Every row comes from one small tree of marks. The marks that hang from a mark follow it in brackets, in alphabetical order. Every link used is in the known rows. Which tree was each row made from?
Known rows:
M[N[C J] P]: [  6.2 -15.1  12.3 -23.2  37.4  37.1 -23.9 -31.0   4.8  -5.9 -22.0  -3.0
 -24.3 -44.7 -29.3 -18.4  10.1  45.7 -40.3   0.4  11.3   1.8]
U[J[C]]: [-17.5 -11.5  -2.1   0.1  20.8  -4.0 -16.7 -24.1  -3.2  -4.9 -21.0   1.9
 -10.0 -13.9   9.6  15.6  17.0  25.0  -1.2  -1.8  -1.8 -14.7]
N[M]: [ 11.4 -15.2   8.4   7.2  24.9  20.0 -19.9  -7.9  -4.6   4.9 -15.6   1.9
 -19.0 -32.3  -6.8  -4.9  20.3  28.5  -0.7  -3.0  26.7   3.7]
Z[G N[M[P]]]: [  9.3 -23.9  17.0  -4.0  11.2  29.5  -5.9 -39.1  -2.2  25.7 -30.8 -30.6
 -37.3 -34.4 -28.6  -3.5  46.6  38.0 -41.1  -3.8  33.1   4.0]
F[G[H M[N P]]]: [ 11.5 -18.4   6.3 -11.2   5.3   0.2 -13.7 -20.2  18.7  11.0 -14.8 -48.1
 -26.4 -34.1 -29.2 -33.5  16.8  25.3 -34.0  21.6   6.1  25.0]
H[F[G[M[N P]]]]: [  0.4  -4.5  -4.8 -23.0   6.3   9.2  -9.5 -23.9  23.3  16.0  -6.1 -40.8
 -16.5 -46.7 -27.1 -16.0   5.2  20.9 -39.7  15.7  12.7  21.5]
M[P]: [  1.2 -16.3   4.7 -19.1  17.0  28.2 -13.3 -19.6  13.7  16.9  -6.6 -16.0
 -29.1 -27.1 -10.6 -11.6  18.5  35.4 -18.5  -6.7  22.6  -7.6]
N[J]: [ -9.5 -17.7   3.3   1.0  30.3  23.0 -23.8 -21.9  -6.5   4.6 -13.3   9.9
 -27.5 -28.3  -6.3  -7.1  21.1  33.4  -9.2   0.9   6.3  -1.6]
N[C P]: [-13.8  -5.6 -25.3  -0.9  41.2  23.7 -34.8 -16.2   0.1  -1.4 -16.7   0.8
 -33.8 -41.7 -18.8 -16.0  12.2  39.7 -16.8  -3.0  18.7 -20.4]
Z[G[M] H[F] N]: [-33.3 -16.2 -12.4   1.3  21.7  -0.3  -0.7 -45.6  -5.3  53.3 -22.5 -33.4
 -31.0 -37.4 -33.6   3.6  27.9  26.9 -47.1   7.9  22.6  -8.0]
G[H[F] M[P]]: [ -4.4 -15.9  -1.3   4.3   7.5  17.7 -12.5 -27.1  13.6  40.8   0.6 -28.0
 -27.9 -32.5 -20.2 -21.2   2.1  17.0 -32.7  19.7  18.6   8.2]
Y[J[C]]: [-18.0 -23.1   4.3  -5.2   9.7   5.3  -9.6 -29.7  -5.9   3.8  -3.8  -3.6
 -18.6 -11.3  -4.9  14.8  21.5  25.3  -3.7   7.6  16.0   2.5]
F[G[H M[N]]]: [  1.6 -17.7  -4.1   0.9  13.2 -14.9 -19.5 -12.3   8.1   5.6 -19.1 -35.1
 -23.7 -32.1 -21.0 -26.1  12.5  22.9 -15.6  22.7   0.0  24.7]
M[N]: [  4.1 -15.4   3.9 -13.2  28.8   6.7 -17.2 -17.1   9.1   4.1 -17.1  -9.3
 -17.0 -32.1 -18.7  -4.5   7.0  36.4  -0.8  -3.7   9.1   0.6]
H[F[G[M[N[C J] P]]]]: [ -5.1  -3.8  -4.7 -18.0  25.3  23.4 -20.6 -29.8   6.5   0.4 -13.9 -23.1
 -19.5 -57.7 -30.5 -21.9   4.4  26.6 -57.9  20.6   9.5  19.7]
F[G[M]]: [ -7.7 -12.1 -10.4  -2.7  14.7  -3.6 -20.6  -3.7   3.3   5.3 -13.0 -24.7
 -26.8 -28.5  -4.9 -15.5  20.6  20.3 -11.9   7.2   4.9  10.8]
F[G[H M[N[C J] P]]]: [  3.4 -16.5   5.5  -7.7  22.2  14.7 -25.2 -25.3   2.4  -4.4 -23.3 -30.3
 -28.4 -44.1 -31.7 -41.8  15.3  32.3 -53.0  26.1   1.7  21.9]
Z[G[H[F]] N[C J P]]: [-39.3 -13.2 -33.0  15.4  37.3  24.1 -27.5 -59.8 -17.7  27.1 -26.4  -4.2
 -53.2 -47.5 -35.9 -13.6  29.7  38.4 -51.8  24.8  16.6 -14.2]
Z[G H]: [-24.8 -18.9 -13.8 -18.2  34.8   0.7  -2.9 -34.9   6.5  32.0 -14.4 -16.6
 -36.4 -33.1 -16.0  -7.1  36.2  35.8 -19.8  -8.4  25.9 -32.9]
Y[J]: [ -8.9 -17.2  -2.4  -8.5  17.9   3.0 -11.1 -23.0  -5.7   6.1  -6.4 -10.1
 -24.7 -13.7 -10.3   4.6  25.1  25.4  -2.9  -1.3  15.6   0.7]
G[H[F]]: [-15.4 -13.6 -18.8   1.9  19.1   5.3 -17.1 -24.1   3.0  29.6   3.7  -2.8
 -26.9 -26.8  -4.0  -8.2   4.2  24.0  -2.5  15.8  22.7  -8.6]
H[F[G[M[P]]]]: [ -8.1  -4.8 -12.2 -16.0   2.9  12.7 -11.5 -19.2  17.2  23.1   0.2 -34.4
 -24.7 -39.1 -12.0 -15.1  12.5  16.0 -37.3  14.0  19.1   9.8]

Write each row's tree:
[ -2.8 -13.9  -3.8   9.9  20.7  -2.6 -18.0 -24.6  10.5  28.3 -10.7 -22.0
 -17.1 -37.4 -26.4 -12.7  -9.3  19.0 -14.7  24.1   6.9  18.7]	G[H[F] M[N]]
[ 13.2 -14.3  15.9  -0.3  32.4  49.9 -26.1 -21.7  -8.5  -5.6 -19.1   6.0
 -25.4 -45.6 -17.4 -20.1  22.3  36.3 -39.2  -0.2  29.1   2.4]	N[C J M[P]]
[-35.5 -25.9   5.3  27.7  19.4  25.6 -24.6 -54.2 -12.5  21.3 -42.1 -13.1
 -43.3 -39.6 -36.2  -0.6  37.6  34.0 -51.3  19.0  -3.3  14.5]	Z[G[M] N[J[C] P]]
[-14.2 -22.4   3.3   9.4  19.1   1.9 -12.9 -31.9  -7.0  32.2 -36.8 -35.1
 -38.6 -25.7 -25.1   0.6  32.4  30.0 -30.4   1.7   7.2   4.9]	Z[G[M] N]
[  9.3 -12.8   3.8 -30.0  34.4  25.9 -19.0 -21.8  14.4  -0.7 -18.7 -16.6
 -20.9 -41.6 -27.7 -16.3   4.7  45.4 -28.6  -4.7  19.5  -6.7]	M[N[C] P]
[  7.1 -15.0   6.1  -2.6  10.2  12.7 -12.5 -33.0  19.4  33.0  -7.5 -33.6
 -19.6 -38.9 -34.7 -21.1  -5.5  22.3 -36.1  22.8  11.9  19.6]	G[H[F] M[N P]]
[ -9.5  -1.0 -23.4 -11.6  28.2  -6.8 -22.7 -13.4   6.4   1.9 -14.3 -21.9
 -13.7 -52.0 -21.3 -10.9  -4.6  21.9 -28.0  16.7  12.7   9.7]	H[F[G[M[N[C]]]]]
[-13.8 -10.4  -8.3  25.5  26.4  18.8 -31.5 -40.6   3.2  18.9 -16.3 -10.1
 -27.9 -52.1 -43.4 -24.4   0.0  22.4 -36.1  34.1  -3.3  26.7]	G[H[F] M[N[J P]]]
[  1.1 -18.4  -3.0  -5.9   1.7   2.8 -14.5 -15.9  12.3  17.3  -7.9 -42.4
 -35.3 -25.6 -13.3 -34.4  24.5  21.2 -30.3  19.0  12.6  13.3]	F[G[H M[P]]]
[-27.0   5.5 -38.3 -11.1  35.7  -0.2 -22.2 -26.7   8.2   9.1 -13.9 -24.8
 -20.0 -65.7 -44.3 -24.5   4.7  29.2 -51.0  17.8  17.8  -2.1]	Z[H[F[G[M[N[C P]]]]]]
[-12.5 -13.7 -11.3  17.5  15.4   2.1 -20.9 -20.1   3.0  34.7  -3.0 -15.7
 -24.5 -29.6 -12.1 -12.6  -2.0  15.1 -12.0  21.8  13.0   6.8]	G[H[F] M]
[ -4.8 -17.7   2.5  26.1  29.8  17.5 -34.9 -32.9   1.5   7.2 -28.3 -12.6
 -31.9 -43.2 -45.1 -32.0  10.8  30.3 -32.1  25.3  -9.8  29.8]	G[H M[N[J P]]]
[ -4.0 -26.7  20.5  -2.7   2.1  13.8 -18.2 -36.1  10.7   2.8 -16.8 -27.5
 -23.7 -35.5 -25.5 -27.4  18.9  26.5 -45.6  35.1  -3.5  34.0]	F[G[H M[N[J[C]] P]]]
[-18.3  -8.9 -19.5   6.2  45.1  35.2 -38.6 -25.4  -9.5  -7.8 -20.6  15.1
 -38.0 -44.0 -20.9 -18.0  17.7  41.0 -26.9   1.6  10.6 -10.5]	N[C J P]
[  1.4 -12.3   0.1 -14.9   5.6  10.8 -13.9 -11.7  14.7  11.8 -11.1 -38.8
 -30.0 -31.1 -12.7 -23.3  23.9  23.5 -31.0   6.1  11.4  11.6]	F[G[M[P]]]
[ -2.5 -24.9  26.3 -17.0  17.4  37.2 -14.5 -40.9  10.8   0.2 -16.3   0.4
 -17.2 -36.8 -23.0  -4.5  13.2  39.9 -32.5   9.6   6.1  11.7]	M[N[J[C]] P]
[-20.3 -15.7 -12.1  -8.3  35.1  12.1 -13.8 -22.4 -16.3  17.8 -22.7  -9.8
 -26.0 -27.1 -22.9  -2.9  23.1  46.2 -30.6  -5.6  26.0 -22.0]	Z[H N[C]]
[-17.9 -27.8  26.9 -14.6  22.0  21.5  -1.5 -58.3  12.6  27.1 -28.6 -26.4
 -25.5 -48.5 -43.1 -11.9  28.3  36.2 -65.9  12.2   5.7   6.9]	Z[G[M[N[J[C]] P]] H]
[-43.4 -16.7  -6.0   6.3   6.4   9.7  -9.1 -42.1 -15.7  24.3 -12.5 -10.4
 -18.8 -35.2 -20.2   6.4  26.4  24.1 -53.4  29.3   8.5  14.8]	Z[H[F[G[M]]] N[J[C]]]
[-20.5   4.2 -27.9   2.7  35.4  16.6 -35.6 -29.0   0.8  -7.4 -20.4  -9.1
 -25.8 -65.7 -38.1 -22.4   4.0  26.7 -48.0  26.2   2.0  17.3]	H[F[G[M[N[C J P]]]]]
[  1.5 -11.1   2.5  23.7  31.0  42.4 -34.7 -23.8  -9.8  -3.6 -21.3  14.4
 -30.9 -47.5 -22.7 -15.6  30.3  31.4 -22.1   5.5  15.8  12.1]	N[J M P]
[-17.5 -29.0  -7.3   4.5  18.7   0.1 -10.9 -39.8  -8.1  33.1 -26.8 -26.0
 -45.0 -19.3 -18.6  -6.2  38.5  36.7 -18.2   9.2  16.1  -9.1]	Z[G[H] N]
[ -8.6 -23.5  21.0   7.6   8.1  27.3 -15.3 -48.1  10.7  24.4  -8.5 -13.1
 -16.2 -42.0 -31.3 -12.9  -3.3  22.3 -47.6  37.5   2.8  28.6]	G[H[F] M[N[J[C]] P]]
[-27.7 -21.6 -11.6  31.2  35.4  18.7 -34.6 -47.8 -21.5  20.4 -44.5 -21.1
 -55.7 -42.8 -44.2 -26.3  34.1  36.9 -57.3  23.6   1.6   2.6]	Z[G[H M] N[C J P]]
[-10.6 -12.7  -8.1  16.1  21.1   5.3 -33.8 -27.8   1.5  -2.7 -25.0 -23.2
 -35.6 -45.0 -38.0 -37.9  22.1  26.0 -35.4  32.0 -11.3  31.9]	F[G[H M[N[J P]]]]
[ -4.5  -5.8 -19.2  -7.2  44.9  18.6 -31.2 -21.7   6.9  -8.6 -24.9  -5.2
 -26.9 -49.6 -33.9 -15.4   4.6  43.9 -20.0  -0.5  13.0  -7.7]	M[N[C P]]
[-11.9  -4.8 -25.0  15.5  35.4   7.5 -32.8 -27.2   6.1  15.7 -18.4 -17.2
 -25.8 -55.1 -42.2 -25.3 -12.1  26.4 -33.5  27.2  11.3   7.1]	G[H[F] M[N[C P]]]
[ -7.1 -16.2   3.1  17.8  24.3   9.7 -22.8 -33.4  -0.6  22.3 -13.2  -8.3
 -18.2 -40.3 -28.9 -16.4  -3.6  21.0 -26.2  29.7  -2.4  25.7]	G[H[F] M[N[J]]]
